What can hang from each mark
W: S
Q: V
D: V
X: S
S: D L U W X
J: V
P: K V
K: P
G: S
U: S

Known rows, with every way that one mark hangs from another
S{L U W X}: [-0.72  1.81 -1.21 -0.90  0.23  0.95 -1.85  1.79 -4.70 -1.48  0.95 -3.14
  1.40  1.72  0.34 -0.42 -0.04  0.60  0.01 -2.15]
P{K}: [-0.79  1.19  2.15  0.86 -0.76 -2.45  0.04  1.06  2.59 -0.96  3.21  1.83
 -1.12  1.12 -1.38 -1.21 -0.75 -1.24 -0.43 -1.47]
K{P{V}}: [-0.45  1.69  1.17  1.10 -0.96 -2.71  0.39  0.75  6.96 -0.83  3.12  1.49
 -2.26  0.46 -0.86 -1.21 -1.19 -1.27 -0.63 -3.91]
U{S{D L W X}}: [-0.24  1.93 -0.32 -0.18 -0.22  1.82 -2.43  1.32 -1.01 -0.71  1.94 -3.12
  1.05  1.55  1.50 -0.35 -0.64  0.74 -1.12  0.56]
W{S{L U X}}: [-0.34  1.16  0.75 -0.79  2.18 -0.23  0.56  2.28 -0.37 -1.23  1.36 -1.99
  1.98  0.11 -0.76 -0.83 -0.58 -0.32 -0.18 -2.31]
G{S{D{V} U W X}}: [-0.29  0.65  0.21  0.52 -0.30  0.22 -0.34  0.26 -3.59 -1.76  1.32 -0.23
  1.78  1.12 -0.40 -1.23 -0.12  1.15  1.11  0.80]
U{S{L W}}: [ 0.48  1.38  1.49  0.39 -0.09 -0.65 -3.47  1.19 -0.03 -0.44  1.48 -2.25
  0.63  2.10  0.87 -0.48 -1.08 -0.02 -0.86 -1.76]
U{S}: [ 0.97  1.51  2.82  1.17  0.51 -1.67 -0.38  0.58  3.27 -0.34  2.26 -0.41
 -0.08  2.08  0.03 -1.20 -1.41 -0.46 -0.08 -2.45]
W{S{D}}: [-1.58  0.00  2.60  0.21  1.86 -2.18  0.05  0.84  3.91 -1.06  2.13 -0.22
  0.80 -0.64 -1.58 -1.15 -0.77 -0.93 -0.56  0.91]
W{S{D{V} L X}}: [-1.51 -1.25  0.53 -0.58  2.06  0.09  0.68  2.23  3.35 -1.24  1.61 -0.36
  2.10 -0.34 -0.92 -1.04 -0.40  0.00 -0.63  0.09]
G{S{D X}}: [-0.34  1.95  1.64  1.29 -0.73 -0.53  1.15  0.92  1.16 -1.64  2.50 -0.62
  0.30  1.02 -0.82 -1.24 -0.49  0.62 -0.50 -0.13]
G{S{D L U W X}}: [-0.21  2.07 -0.38  0.05 -1.07  0.78 -1.13  1.22 -4.71 -1.82  1.34 -2.92
  1.05  0.96  0.25 -0.58 -0.01  1.20 -0.03  1.16]
W{S}: [-0.98  0.39  3.21  0.52  2.00 -2.91 -0.48  1.19  3.56 -0.97  1.92  0.24
  1.23  0.03 -1.72 -1.31 -1.06 -1.22 -0.63 -2.24]
U{S{D{V} L W X}}: [-0.20  0.11 -0.46 -0.18  0.23  1.79 -2.00  1.30 -0.06 -0.69  1.57 -1.73
  1.60  1.60  1.41 -0.60 -0.57  0.96 -0.39  0.34]
J{V}: [-0.94 -0.95  1.26  1.18  1.34 -2.22 -0.22  1.33  6.54 -0.77  1.78  0.49
 -1.50  2.13 -1.52 -1.65 -1.46  0.10  0.37 -1.21]
G{S{L}}: [ 0.47  0.92  2.74  1.43 -0.86 -2.35 -0.26  1.75  1.98 -1.42  1.61 -0.94
 -0.20  1.62 -1.05 -1.13 -0.82  0.05 -0.71 -2.22]
G{S{D{V} L U W X}}: [-0.17  0.24 -0.49  0.01 -0.64  0.82 -0.69  1.19 -3.78 -1.78  0.94 -1.48
  1.68  1.11  0.03 -0.93  0.02  1.44  0.69  0.94]
X{S{D{V} L U W}}: [-1.70 -1.05  0.53 -1.02 -0.52 -0.81 -1.43  0.96  0.47 -0.80  0.48 -1.09
  0.25  1.28  0.94 -0.35 -0.79  0.75  0.73  2.68]
P{K V}: [-0.79  2.07  1.65  0.95 -1.87 -2.50  0.51  0.84  5.66 -0.69  4.12  1.55
 -1.98  1.37 -1.13 -1.10 -0.85 -1.70 -0.56 -1.80]
Q{V}: [-0.63 -1.77  2.46  0.74  0.15 -2.73  0.89  0.67  4.44 -0.60  2.12  1.39
 -0.28  2.08 -1.21 -1.28 -0.85 -0.24 -0.25 -3.05]
G{S{D L U W}}: [-0.15  1.10  0.83  0.38 -1.13 -0.96 -1.65  0.74 -3.17 -1.67  1.00 -2.46
  0.25  0.85 -0.20 -0.69 -0.20  0.73  0.30  2.04]

Rows
[-2.33 -1.28  1.17 -0.49 -0.91 -1.26 -2.33  1.29  2.72 -0.74  0.92 -0.54
  0.17  1.31  0.78 -0.41 -0.94  0.53 -0.51  2.04]
X{S{D{V} L W}}
[-0.67  1.00 -1.36 -0.93  0.44  1.46  1.92  1.75 -0.58 -1.52  1.64 -3.07
 -0.01  1.18  0.01 -0.54 -0.01  0.72  0.45  0.93]
S{D L U X}
[-0.23  0.20  1.85 -0.48  2.13 -1.88  0.03  1.80  1.16 -1.04  1.06 -1.54
  1.18  0.03 -1.07 -0.91 -0.73 -0.82  0.19 -1.30]
W{S{L U}}
[-1.17  1.13  1.40 -0.70 -0.82 -1.63 -2.44  1.36 -0.86 -0.73  0.56 -1.98
  0.09  1.89  0.75 -0.18 -1.09  0.22 -0.05 -0.28]
X{S{L U W}}
[-0.83 -0.20  1.20 -0.79  1.85 -1.15  0.60  1.45  1.51 -1.16  1.28 -2.01
  0.72 -0.61 -0.85 -0.76 -0.48 -0.53  0.21  1.82]
W{S{D L U}}
[-1.13  0.45  1.28 -0.73 -0.72 -1.28  0.90  1.32  2.71 -0.77  1.17 -2.03
 -1.19  1.24  0.75 -0.30 -1.00  0.36  0.31  2.44]
X{S{D L U}}
[-1.28 -0.67 -2.21 -1.24  0.51  1.92 -0.67  1.34 -3.20 -1.54  0.79 -2.23
  1.53  1.19  0.43 -0.62  0.26  1.20  0.88  1.10]
S{D{V} L U W X}
[-1.74  0.71  0.73 -1.00 -0.99 -0.83 -1.88  1.01 -0.38 -0.84  0.81 -2.39
 -0.37  1.25  1.09 -0.03 -0.82  0.55  0.01  2.97]
X{S{D L U W}}
[-1.29  1.56  2.10 -0.26 -0.62 -2.19 -2.05  0.42 -0.87 -0.71  0.97 -0.82
  0.26  1.79  0.37 -0.53 -1.20 -0.01  0.38 -0.47]
X{S{U W}}
[ 0.35  2.32  0.32  0.10 -0.04  0.93 -2.99  1.68 -1.43 -0.63  1.71 -2.75
  1.44  2.13  1.23 -0.45 -0.87  0.42 -1.17 -2.73]
U{S{L W X}}
[-1.79 -0.60  1.31 -0.57 -0.33 -1.43 -1.06  0.03  0.52 -0.78  0.83  0.14
  0.35  1.28  0.41 -0.69 -0.93  0.55  1.16  2.44]
X{S{D{V} U W}}
[-2.01 -0.89 -1.49 -0.68  0.29  1.41 -1.69  1.71 -0.54 -1.45  1.25 -1.46
  1.54  1.30  0.17 -0.67  0.11  0.95 -0.50  0.46]
S{D{V} L W X}
[ 0.27  2.05  0.99  0.53  0.35  0.81  0.76  0.72  2.39 -0.63  2.72 -1.41
  0.24  1.55  0.65 -0.98 -0.93  0.36 -0.35 -0.10]
U{S{D X}}
[-2.39  0.49  1.35 -0.48 -1.39 -1.25 -2.75  1.30  2.04 -0.77  1.25 -1.93
 -0.39  1.16  0.87 -0.10 -0.97  0.37 -1.22  2.26]
X{S{D L W}}
[ 0.88  2.56  1.65  1.04 -0.29 -0.87  1.46  0.97 -1.75 -1.65  1.83 -0.65
  0.80  1.71 -0.97 -1.36 -0.63  0.50  0.67 -2.67]
G{S{U X}}
[ 0.48  0.69  1.35  0.36  0.12 -0.24 -0.12  1.14  3.74 -0.46  2.08 -2.24
 -0.62  1.54  0.78 -0.68 -1.03  0.08 -0.48  0.98]
U{S{D L}}
[-0.34  2.34  0.42  0.27 -0.04  1.19 -2.12  0.37 -1.02 -0.68  2.34 -2.00
  1.07  1.51  1.05 -0.65 -0.75  0.55 -0.64  0.34]
U{S{D W X}}
[-1.39  1.32 -2.01 -1.27  0.03  1.79 -1.22  1.38 -4.14 -1.55  1.20 -3.68
  0.85  1.02  0.51 -0.21  0.26  0.96  0.08  1.41]
S{D L U W X}
[-1.01  1.19  0.74 -0.61  2.14 -0.11  1.45  1.01  0.06 -1.31  1.99 -1.07
  1.71 -0.55 -0.98 -1.01 -0.43 -0.25  0.36  0.72]
W{S{D U X}}
[-2.20  1.53 -0.48 -0.13  0.03  0.75 -1.81  0.70 -1.45 -1.46  2.17 -1.67
  1.00  1.04 -0.21 -0.65 -0.04  0.49 -0.79  0.38]
S{D W X}
[-2.48  0.95  2.11 -0.01 -1.19 -1.84 -2.39  0.35  1.94 -0.75  1.66 -0.71
 -0.31  1.18  0.40 -0.39 -1.10  0.13 -0.76  2.08]
X{S{D W}}
[-1.98 -1.51  0.61  0.20  0.45 -1.16 -1.79  0.12  1.24 -1.20  1.47  0.23
  0.77  1.14 -0.76 -1.19 -0.27  0.13  0.33  1.16]
S{D{V} W}
[-0.87 -1.03 -0.14 -1.10  2.43  0.59  1.55  1.92  1.06 -1.31  1.24 -0.96
  2.14 -0.28 -0.70 -0.97 -0.27  0.19  0.63  0.78]
W{S{D{V} L U X}}
[ 0.46 -0.15  0.11  0.05  0.61  1.48  0.86  1.64  3.04 -0.61  1.93 -1.15
  0.77  1.80  0.91 -0.92 -0.80  0.76 -0.07 -0.12]
U{S{D{V} L X}}
[ 0.49 -0.05  0.01  0.28 -0.16  0.41  2.13  1.54 -0.51 -1.74  1.28 -0.96
  0.81  1.16 -0.30 -1.19 -0.19  1.27  0.97  0.60]
G{S{D{V} L U X}}
[ 0.97  2.02  0.98  0.37  0.31  0.68 -0.16  2.00  1.86 -0.56  2.08 -2.18
  0.65  2.31  0.93 -0.72 -1.09  0.27 -0.85 -2.99]
U{S{L X}}
